Each row comes from the steps of one walk. Every step used is in the known rows, and no mark comes twice. Write the walk behind each row, first mark first.
Known rows:
ropodu/vilub/kolup/visuz/riva/tige/sened: [ 0.163,  1.462, -0.409,  0.169,  0.376, -0.966,  0.792,  0.839,  0.801,
 -2.855, -2.134, -1.185,  0.494,  0.236,  0.445, -1.190, -0.928,  2.215,
  0.240]
visuz/kolup/vilub/ropodu: [-0.620,  0.339, -0.511, -0.355, -0.982,  0.692,  3.141, -2.589, -0.488,
  2.097,  1.524,  0.084,  0.711, -1.422,  1.787, -0.058, -0.275, -1.372,
 -0.320]
tige/kolup: [ 0.081, -2.252, -0.553, -0.114,  0.255, -1.345, -0.172,  0.022,  0.559,
 -3.782,  1.620,  1.429, -1.210,  0.881, -1.779, -0.196,  1.086,  0.084,
 -0.977]
kolup/visuz/riva: [ 5.944,  3.477,  0.123, -0.335,  0.730,  1.908, -2.094,  1.069,  2.288,
  2.676, -0.916, -0.913,  0.330,  0.324, -1.197, -1.282, -0.804,  2.361,
 -1.460]
sivi/vilub/riva/tige/kolup/visuz: [ 1.814,  0.318, -0.392,  0.563,  1.320, -0.494,  0.019,  1.519,  2.511,
  1.037, -1.427,  0.822,  0.831, -0.440, -1.804,  0.173, -0.841, -1.155,
 -0.146]
visuz/riva/tige/sened: [ 1.740,  1.646, -0.367,  0.160, -0.491,  0.595, -0.558,  1.173,  1.697,
 -4.079, -1.590, -1.123, -0.832,  0.806,  1.047, -1.017, -1.445,  3.272,
  0.246]
sivi/vilub/kolup/visuz/riva/tige/sened: [ 0.629,  2.519, -0.150,  0.512,  0.189,  0.213,  0.364,  1.615,  1.373,
 -2.148, -1.761, -1.121,  0.114,  0.213,  1.889, -1.172, -0.839,  1.917,
  0.775]
visuz/kolup/vilub: [-0.252,  3.196,  0.030,  0.074, -0.897, -0.474,  3.126, -0.996, -0.907,
  1.216,  2.278,  0.667,  1.592, -0.398,  5.723, -0.135,  0.740,  0.609,
 -0.669]
visuz/riva/tige/kolup/vilub/ropodu: [-0.064, -0.200, -0.797, -0.503, -0.617,  0.317,  2.262, -2.845, -0.642,
 -0.200,  0.954,  0.301,  1.346, -0.963,  0.153, -0.211, -1.704, -1.366,
  0.556]
ropodu/vilub: [-2.071, -1.120, -0.080, -0.328, -0.692, -2.112,  1.094, -1.066, -2.929,
 -2.430,  2.469,  1.305, -1.360, -0.081,  0.473, -0.988,  0.549,  0.939,
 -1.218]
sivi/vilub/riva/tige: [-1.012, -1.512,  0.375,  0.381, -0.681,  2.417,  0.655,  1.059,  1.412,
 -0.501,  0.046,  0.930, -0.842, -0.396,  2.456,  1.172, -2.846, -0.623,
  1.403]
kolup/visuz/riva/vilub/sivi: [-1.551,  4.421,  0.994, -0.578, -1.662, -1.547, -2.784, -1.619,  0.411,
  2.189, -1.982, -1.237,  0.070,  0.608, -2.366, -1.113,  1.510,  1.831,
  0.166]
visuz/riva: [ 3.964,  1.903,  0.267, -0.601, -0.197,  2.232, -1.854,  0.247,  1.190,
  0.067,  0.864, -0.466, -0.713,  0.844,  0.367, -1.152, -0.767,  2.712,
 -1.106]
visuz/riva/tige/kolup: [ 3.460, -1.992, -0.958, -0.171,  0.846, -0.471, -1.418, -0.488,  1.623,
 -3.341,  0.171,  0.925,  0.163,  0.589, -0.687, -0.222, -1.583,  1.292,
 -0.108]
vilub/kolup/visuz: [ 1.713,  0.415,  0.291,  0.341,  0.950,  0.395,  1.041,  2.169,  0.378,
  3.739, -1.168, -0.441, -0.266, -0.901, -2.253,  0.138,  1.705, -0.820,
 -1.151]
sivi/vilub/kolup/visuz/riva: [ 3.271,  3.271,  0.455, -0.125,  1.090,  1.629, -0.729,  1.117,  1.223,
  3.539, -0.255, -0.735,  0.904, -0.091,  0.427, -1.278,  0.073,  0.834,
 -0.666]
sivi/vilub/kolup/visuz: [ 0.663,  1.615,  0.509,  0.680,  0.821,  0.424,  1.127,  2.215, -0.217,
  3.994, -0.146,  0.088, -0.197, -1.068,  0.027, -0.258,  1.801, -1.413,
 -0.469]
riva/vilub: [ 1.107, -0.985,  0.059,  0.243, -0.622, -1.279, -3.629,  0.399, -2.858,
 -1.183, -0.397,  0.073, -0.401,  1.053, -0.354, -0.418,  1.112,  0.840,
  0.172]
fuba/tige: [ 1.757,  0.717, -1.335,  0.661,  0.844,  1.699, -2.347, -0.729,  0.936,
 -1.671,  3.600,  0.035, -4.964,  0.118,  0.725,  0.475,  2.535,  1.558,
 -0.151]
fuba/tige/riva/vilub: [-0.750, -1.350, -0.154,  0.293,  0.777, -1.925, -5.187, -0.464, -1.227,
 -2.597, -0.232, -0.843, -0.200,  2.020, -0.515,  1.528,  1.484,  0.202,
  1.044]
fuba/tige/riva/vilub/kolup: [-3.688, -3.201,  0.322,  0.138,  1.176, -1.467, -1.175,  0.018, -2.251,
 -0.698,  0.149, -0.848,  0.193,  0.885, -0.408,  1.654,  2.903, -1.660,
  1.007]

Which walk is each row?
[-6.409,  0.598,  0.852, -0.397, -0.667,  0.849,  4.775, -0.103,  1.702,
  1.013,  0.961,  0.551,  1.698,  0.238,  2.395,  1.243, -0.382, -2.016,
  0.002]  visuz/kolup/vilub/riva
[-4.723, -3.051,  0.398, -0.287,  0.135, -1.590,  3.183, -0.426, -3.464,
 -0.593,  2.037,  0.678, -0.612, -0.603,  0.354, -0.098,  2.269, -1.161,
 -0.557]  ropodu/vilub/kolup
[-4.977,  4.135,  0.671, -0.447, -2.636, -1.910,  2.267, -2.656, -0.036,
 -0.557,  0.680,  0.385,  0.127, -0.153,  0.673, -0.081,  1.024,  0.693,
  0.602]  riva/tige/kolup/vilub/sivi
[-0.897, -0.980, -0.813, -0.280, -0.894,  0.021,  2.719, -2.609, -1.111,
 -0.561,  1.143,  0.632,  0.737, -1.118,  0.030,  0.195, -1.187, -1.842,
  0.535]  riva/tige/kolup/vilub/ropodu
[-2.471, -2.968,  0.513,  0.105,  0.172, -1.073, -0.081,  0.564, -3.407,
  0.254,  0.034, -0.199, -0.002,  0.174, -0.302,  0.291,  2.658, -1.206,
  0.410]  riva/vilub/kolup
[-0.731, -1.782,  0.591, -0.026, -0.134, -2.083, -4.255,  0.393, -1.793,
 -2.297, -1.337, -0.633,  1.017,  2.100, -0.857,  1.270,  0.531,  0.032,
  0.567]  tige/riva/vilub
[-3.782, -0.798,  0.922,  0.403, -0.267,  0.838,  2.271,  1.107, -2.333,
  0.803,  2.712,  0.844, -1.343, -0.565,  3.278, -0.052,  2.466, -1.780,
  0.484]  sivi/vilub/kolup
[ 6.422,  0.017, -0.364, -0.086, -0.151,  2.552, -2.376,  0.272,  1.318,
 -0.331, -0.661, -0.211, -0.588, -0.135,  1.564, -0.096, -3.154,  2.985,
  0.154]  visuz/riva/tige
[ 0.632, -0.301,  0.462,  0.347,  1.380, -1.279, -0.848,  1.873, -0.417,
  3.103, -2.507, -0.977,  1.445,  0.019, -2.691,  0.803,  1.639, -1.413,
 -0.343]  tige/riva/vilub/kolup/visuz
[-0.966, -0.337, -0.031,  0.079, -1.244,  1.972,  0.780, -1.092, -0.787,
  0.951,  2.387,  0.650, -2.063, -1.202,  1.077, -0.612, -0.184, -1.796,
  0.306]  sivi/vilub/ropodu
[ 2.529, -0.691, -0.499, -0.394,  0.075,  0.388, -2.350, -1.594, -0.667,
  2.201, -1.526, -1.024,  0.702, -0.415, -3.062, -0.864, -0.731, -0.702,
  0.111]  kolup/visuz/riva/vilub/ropodu
[ 5.683,  1.169, -0.164,  0.336,  0.723,  2.106, -1.547,  0.896,  1.229,
  2.137, -1.202, -0.300,  0.600, -0.840,  2.081, -0.269, -2.579,  1.546,
  0.583]  sivi/vilub/kolup/visuz/riva/tige
[ 2.565, -0.498, -0.583,  0.337,  1.393, -0.550, -0.020,  1.462,  2.962,
  0.845, -2.112,  0.461,  0.718, -0.286, -3.393,  0.483, -0.934, -0.699,
 -0.607]  vilub/riva/tige/kolup/visuz
[-1.377, -0.895,  0.238,  0.091, -0.920,  1.825,  2.109,  0.376,  0.811,
 -0.538, -0.509,  0.544,  0.499, -0.353,  2.023,  1.605, -3.079, -0.458,
  1.169]  kolup/vilub/riva/tige
[ 1.321, -0.850, -0.664,  0.226,  1.528, -1.678,  0.472,  0.748,  1.951,
  0.389, -1.784,  0.745,  1.141, -0.452, -3.217,  0.165, -0.972, -0.824,
 -0.650]  ropodu/vilub/riva/tige/kolup/visuz
[-7.729, -2.364,  0.798, -0.659, -0.542, -0.329,  3.304, -0.152,  0.262,
 -1.576,  1.035,  0.986, -0.362,  0.423, -1.267,  0.638, -0.552, -1.765,
 -0.387]  ropodu/vilub/riva
[-1.023, -3.092, -0.095, -0.416, -0.437, -0.428, -2.063, -1.569, -1.091,
 -0.319, -1.069, -0.833,  0.276,  0.337, -2.829,  0.904, -0.407, -1.788,
  0.536]  tige/riva/vilub/ropodu
